What can hang from each mark:
vusinup: dakon vozokug
kanu: zenepeg
zenepeg: gudat kanu nagu tesova
gudat: dakon nagu
dakon: gudat sapur vusinup

Each row was made from one small tree. The marks that hang from a mark follow it in brackets, in alphabetical order. Every link used is in the known rows. Write each row's tree.
Known rows:
dakon(gudat(nagu) sapur vusinup(vozokug)): [ 41.2 -17.1  -7.6  10.0   7.4  34.7   2.8  19.7  -2.7   6.8  -1.0  30.7
 -19.6  10.7 -30.8 -12.0  22.5   6.6  -7.5  -9.3  33.6]
zenepeg(tesova): [ -9.0  10.3   0.5   1.2  -1.5  -9.1  14.2  -7.3 -17.2  -4.2  -0.7  -7.4
  23.8   7.7   2.8  -8.9  -2.4 -12.9   5.8   1.9   4.4]
zenepeg(gudat(dakon) kanu tesova): [ 19.9  28.8  14.7  -3.7  -6.9 -28.1   7.2 -21.4 -17.0  -6.7 -11.8 -32.6
  30.7  18.4  -7.3   3.5  18.7 -32.0  38.3  -2.2   6.5]
dakon(gudat(nagu) sapur vusinup): [ 13.9   3.3   3.6  12.6   1.7  21.9   9.4  21.4   6.5  -0.7 -11.6  27.4
 -13.4  15.2 -33.3 -19.6  11.9   7.0   6.2  -0.8  15.6]
gudat(nagu): [ -4.2  -4.0   6.6   9.7  -8.6  -0.7  10.9  10.8   2.1   1.8  -1.1   6.9
  -4.9   1.4   5.6 -13.8   0.5  17.9  -2.7   0.8  25.2]
zenepeg(gudat kanu nagu tesova): [ 36.6  27.0 -14.6   0.2  -5.5 -37.1  20.1  -9.5 -18.5 -29.9  -6.9 -16.0
  40.0  10.1  15.9   2.1   4.7 -39.0  40.1 -12.9 -20.8]
zenepeg(gudat(dakon(sapur)) kanu nagu tesova): [ 41.9  32.9   3.4   1.2   2.7 -59.1  -4.7  -5.8 -11.2 -19.9 -11.4 -29.2
  38.6  21.5 -11.8   2.9  26.0 -52.1  40.5   2.8 -22.8]
vusinup(dakon(sapur)): [  6.8 -13.2  23.3   6.0  10.4 -26.3 -16.3  22.7  11.5   8.8  -7.9   0.7
   0.9  42.4  -5.7  14.7 -12.1  -2.7  17.6  13.8 -26.8]
kanu(zenepeg): [  8.4   8.0 -24.5   4.1  -0.8 -12.6   5.7   9.8  -2.8   1.6  15.4   7.2
  -2.9   9.8   2.8  -2.8 -16.0   7.6  -0.3  11.7  -5.8]
gudat(dakon(sapur) nagu): [  2.9   1.6  23.3   8.6  -0.5 -25.8 -15.8  13.7   9.2  10.7  -4.2  -6.5
  -5.7  12.4 -22.7 -13.9  24.8   7.5   0.3  15.9  19.4]
kanu(zenepeg(gudat(dakon) nagu tesova)): [ 33.9  28.7 -35.0   0.8  -8.0 -49.7  16.9  -7.0  -4.0 -12.8  14.1 -13.2
  29.4  19.6  -8.2  -4.3  28.2 -21.3  27.8  14.7 -18.4]
gudat(dakon(vusinup) nagu): [ 22.3  -5.4  14.6  15.7  -0.9   8.1   0.9   5.6   5.1   6.4  -8.6   3.2
  -6.4  12.6 -35.0 -17.1  40.7  11.6  -3.0   3.1  36.6]
dakon(gudat(nagu) vusinup): [ 11.2   2.6  -5.6   7.6 -11.1  39.9  22.7  11.6   2.5  -1.7 -10.5  27.5
 -10.0   0.5 -22.7 -18.9  17.7  16.6   4.7 -11.4  33.2]
zenepeg(gudat kanu nagu): [ 44.6  16.5 -17.5  -0.8  -1.5 -27.4   6.2  -1.3  -2.4 -25.4  -5.1  -8.2
  14.5   3.6  11.7  11.6   6.1 -25.3  30.9 -13.0 -21.9]
kanu(zenepeg(gudat nagu tesova)): [ 29.2  24.1 -40.8   6.2  -1.2 -44.5  31.5  -1.0  -7.3 -23.7  14.9   1.2
  26.9  20.1   6.8  -4.0  -0.7 -22.0  25.9  11.0 -33.9]
kanu(zenepeg(gudat nagu)): [ 36.9  11.5 -41.1   4.2  -0.4 -34.3  13.7   6.7  11.6 -18.8  16.3   8.7
   1.0  13.4   5.6   5.5   1.0  -4.3  19.3   8.6 -36.6]
dakon(gudat sapur vusinup): [ 15.5   5.9  -0.9   3.0   9.2  25.5  -1.8   7.8   5.1  -2.7 -10.0  19.3
  -9.7  12.9 -37.5  -4.3  13.8  -9.4   9.8  -1.5  -8.5]
dakon(gudat(nagu) vusinup(vozokug)): [ 38.8 -17.5 -16.9   4.3  -3.8  50.0  17.0   9.6  -6.3   5.9   0.3  27.7
 -16.5  -2.7 -20.6 -15.4  25.4  16.9  -8.2 -20.8  49.6]

Write each row's tree:
[ 39.5   3.7  -4.7  20.4   1.8 -11.4  14.2   6.6  16.3  -0.6   2.7  10.1
 -16.6  38.5 -37.1 -13.3  30.8  16.4  16.3  17.5  12.8] -> kanu(zenepeg(gudat(dakon(vusinup) nagu)))
[ 12.5  22.1  13.0  10.8 -10.0 -23.5  32.7  -3.1 -17.6 -13.8 -13.5 -10.1
  25.7  24.6  13.1 -11.7  -9.2 -10.8  36.2  -5.6  18.9] -> zenepeg(gudat(nagu) kanu tesova)
[  8.7  17.5 -10.3  14.4  -8.8 -31.5  43.1   6.6  -2.9  -7.7   8.6   7.0
  12.0  33.7   6.9 -18.1 -12.1   8.8  23.1  18.6   2.1] -> kanu(zenepeg(gudat(nagu) tesova))
[ 46.5   9.4  31.3  21.0  12.2 -19.1 -11.0   7.5   6.7  -5.3 -20.7  -6.4
  -4.4  43.0 -38.9  -3.9  30.4 -13.3  32.9   5.8   7.3] -> zenepeg(gudat(dakon(sapur vusinup) nagu) kanu)
[ 25.2   6.7  32.0  24.0  10.5 -24.1  12.0  -0.8   7.0  -3.9 -15.1  -3.2
   7.2  48.9 -47.3 -17.4  42.0 -16.4  28.1  20.0   2.3] -> zenepeg(gudat(dakon(sapur vusinup) nagu) tesova)
[ 53.4 -19.8   9.6   9.7  26.0   5.2 -32.1   4.0   1.4  12.1   2.3  -0.5
 -11.1  22.7 -49.8   3.9  44.6 -18.2 -10.0   3.4  10.7] -> gudat(dakon(sapur vusinup(vozokug)))
[ 47.4 -24.4   3.3  15.6  31.4  10.6 -20.4   9.0  -2.8   4.9   4.1  17.5
 -12.7  25.8 -32.7   3.2  19.0 -13.3  -8.9   1.3  -4.3] -> dakon(sapur vusinup(vozokug))
[ 25.0 -24.3  -8.2  -6.8 -18.7  26.5  16.0  23.1  -3.0  16.6   0.9  18.4
  -9.0  10.1   9.1   2.1   4.4  29.6   1.7 -16.6  47.3] -> vusinup(dakon(gudat(nagu)) vozokug)
[ 27.5  21.0 -10.0  -4.4  -7.4 -38.2  13.1 -17.9  -0.1 -16.1  -0.6 -22.2
  29.0   6.3  -8.2  -0.9  44.2 -31.8  25.4   3.2 -13.1] -> zenepeg(gudat(dakon) nagu tesova)
[ 25.2 -24.6   4.1  -1.2  -6.8   6.7   0.1  32.1   1.8  18.7   0.0  19.4
 -11.5  25.2  -2.0   3.0   1.6  19.5   5.5  -4.6  29.3] -> vusinup(dakon(gudat(nagu) sapur) vozokug)
[ -2.3  -6.1   2.1  -3.8 -25.1  16.3  22.1  23.0   5.8   8.9 -12.0  15.1
  -2.1  15.9   7.0  -2.2  -2.1  31.2  17.9  -8.2  27.8] -> vusinup(dakon(gudat(nagu)))
[ 18.9  25.8  33.9  11.5  -2.8 -47.3   6.6  -1.1 -10.0  -4.8 -15.8 -22.6
  22.5  33.9 -13.7  -9.8  15.3 -25.0  39.6  12.5  13.4] -> zenepeg(gudat(dakon(sapur) nagu) kanu tesova)
[ -7.2   8.8   2.7   0.4 -12.8   6.3   8.8  19.4   3.9   3.2  -6.2  16.8
  -9.6   0.2  -9.8 -15.7  -1.1  12.4   7.5   3.1  19.8] -> dakon(gudat(nagu) sapur)
[ 31.3  16.0  -2.7  21.8  -1.9 -20.1  30.0  -0.1  -0.1  -2.9   0.4   1.7
   9.4  44.5 -33.2 -20.7  31.1   1.6  24.1  21.2  13.8] -> kanu(zenepeg(gudat(dakon(vusinup) nagu) tesova))
[ -1.5  -5.4  13.2   1.0 -13.2  -3.2   6.0  31.9  10.1  11.2  -9.5  17.8
  -4.1  28.2  -5.4  -2.0  -6.6  19.5  20.2   3.6  10.7] -> vusinup(dakon(gudat(nagu) sapur))
[ 49.6 -23.7  16.8  19.2  17.7   3.8 -20.8  13.2   1.2  16.3   1.3   6.1
 -15.8  22.6 -44.5 -11.2  45.7   1.9 -14.7   4.2  36.4] -> gudat(dakon(sapur vusinup(vozokug)) nagu)
[ 21.7  11.9   6.8  14.0   1.8 -46.7  -0.2  14.7  16.3   5.7   8.0   1.5
 -12.4  39.7 -24.2 -10.4  13.9  12.7  19.2  33.8  -4.8] -> kanu(zenepeg(gudat(dakon(sapur) nagu)))
[ 48.7  20.8  -9.7  -6.6  -7.1 -34.3  -7.8  -8.4  -1.7 -17.8  -6.5 -23.6
  17.7   2.3  -4.7  11.2  31.8 -28.8  29.9 -11.8 -10.1] -> zenepeg(gudat(dakon) kanu nagu)
[ 45.8   8.3  21.7  15.4  -0.2  -2.0   4.7  -3.2   2.8  -7.1 -20.5  -6.3
  -0.2  27.4 -29.3  -4.3  33.4  -5.4  30.6  -5.2  25.1] -> zenepeg(gudat(dakon(vusinup) nagu) kanu)
[ 26.0  27.6 -20.4   0.2  -7.0 -31.4  10.7   0.3 -32.3 -23.6  -5.2 -13.6
  46.6  -1.5  19.4  -4.6  -3.9 -39.3  20.5 -18.0  -0.8] -> zenepeg(kanu nagu tesova)
[ 51.4 -20.2  -3.7   4.6  12.7  23.4 -20.7  -6.3  -3.6  13.2   4.1  -1.4
 -10.0  10.0 -38.7   1.7  48.7  -7.1 -12.5  -8.4  30.7] -> gudat(dakon(vusinup(vozokug)))
[ 39.6  31.9  -8.6  -3.4  -9.1 -43.4   7.3 -15.6 -16.8 -21.8  -7.1 -32.5
  39.8   8.7  -1.6   1.9  30.5 -43.1  37.3  -7.6  -5.2] -> zenepeg(gudat(dakon) kanu nagu tesova)
[ 42.1 -13.0  -9.9   1.5  16.3  36.3  -9.3  10.8  -5.0   5.2   2.5  23.2
 -14.6   8.0 -35.8   0.4  22.5 -11.5  -3.0  -9.8  10.4] -> dakon(gudat sapur vusinup(vozokug))
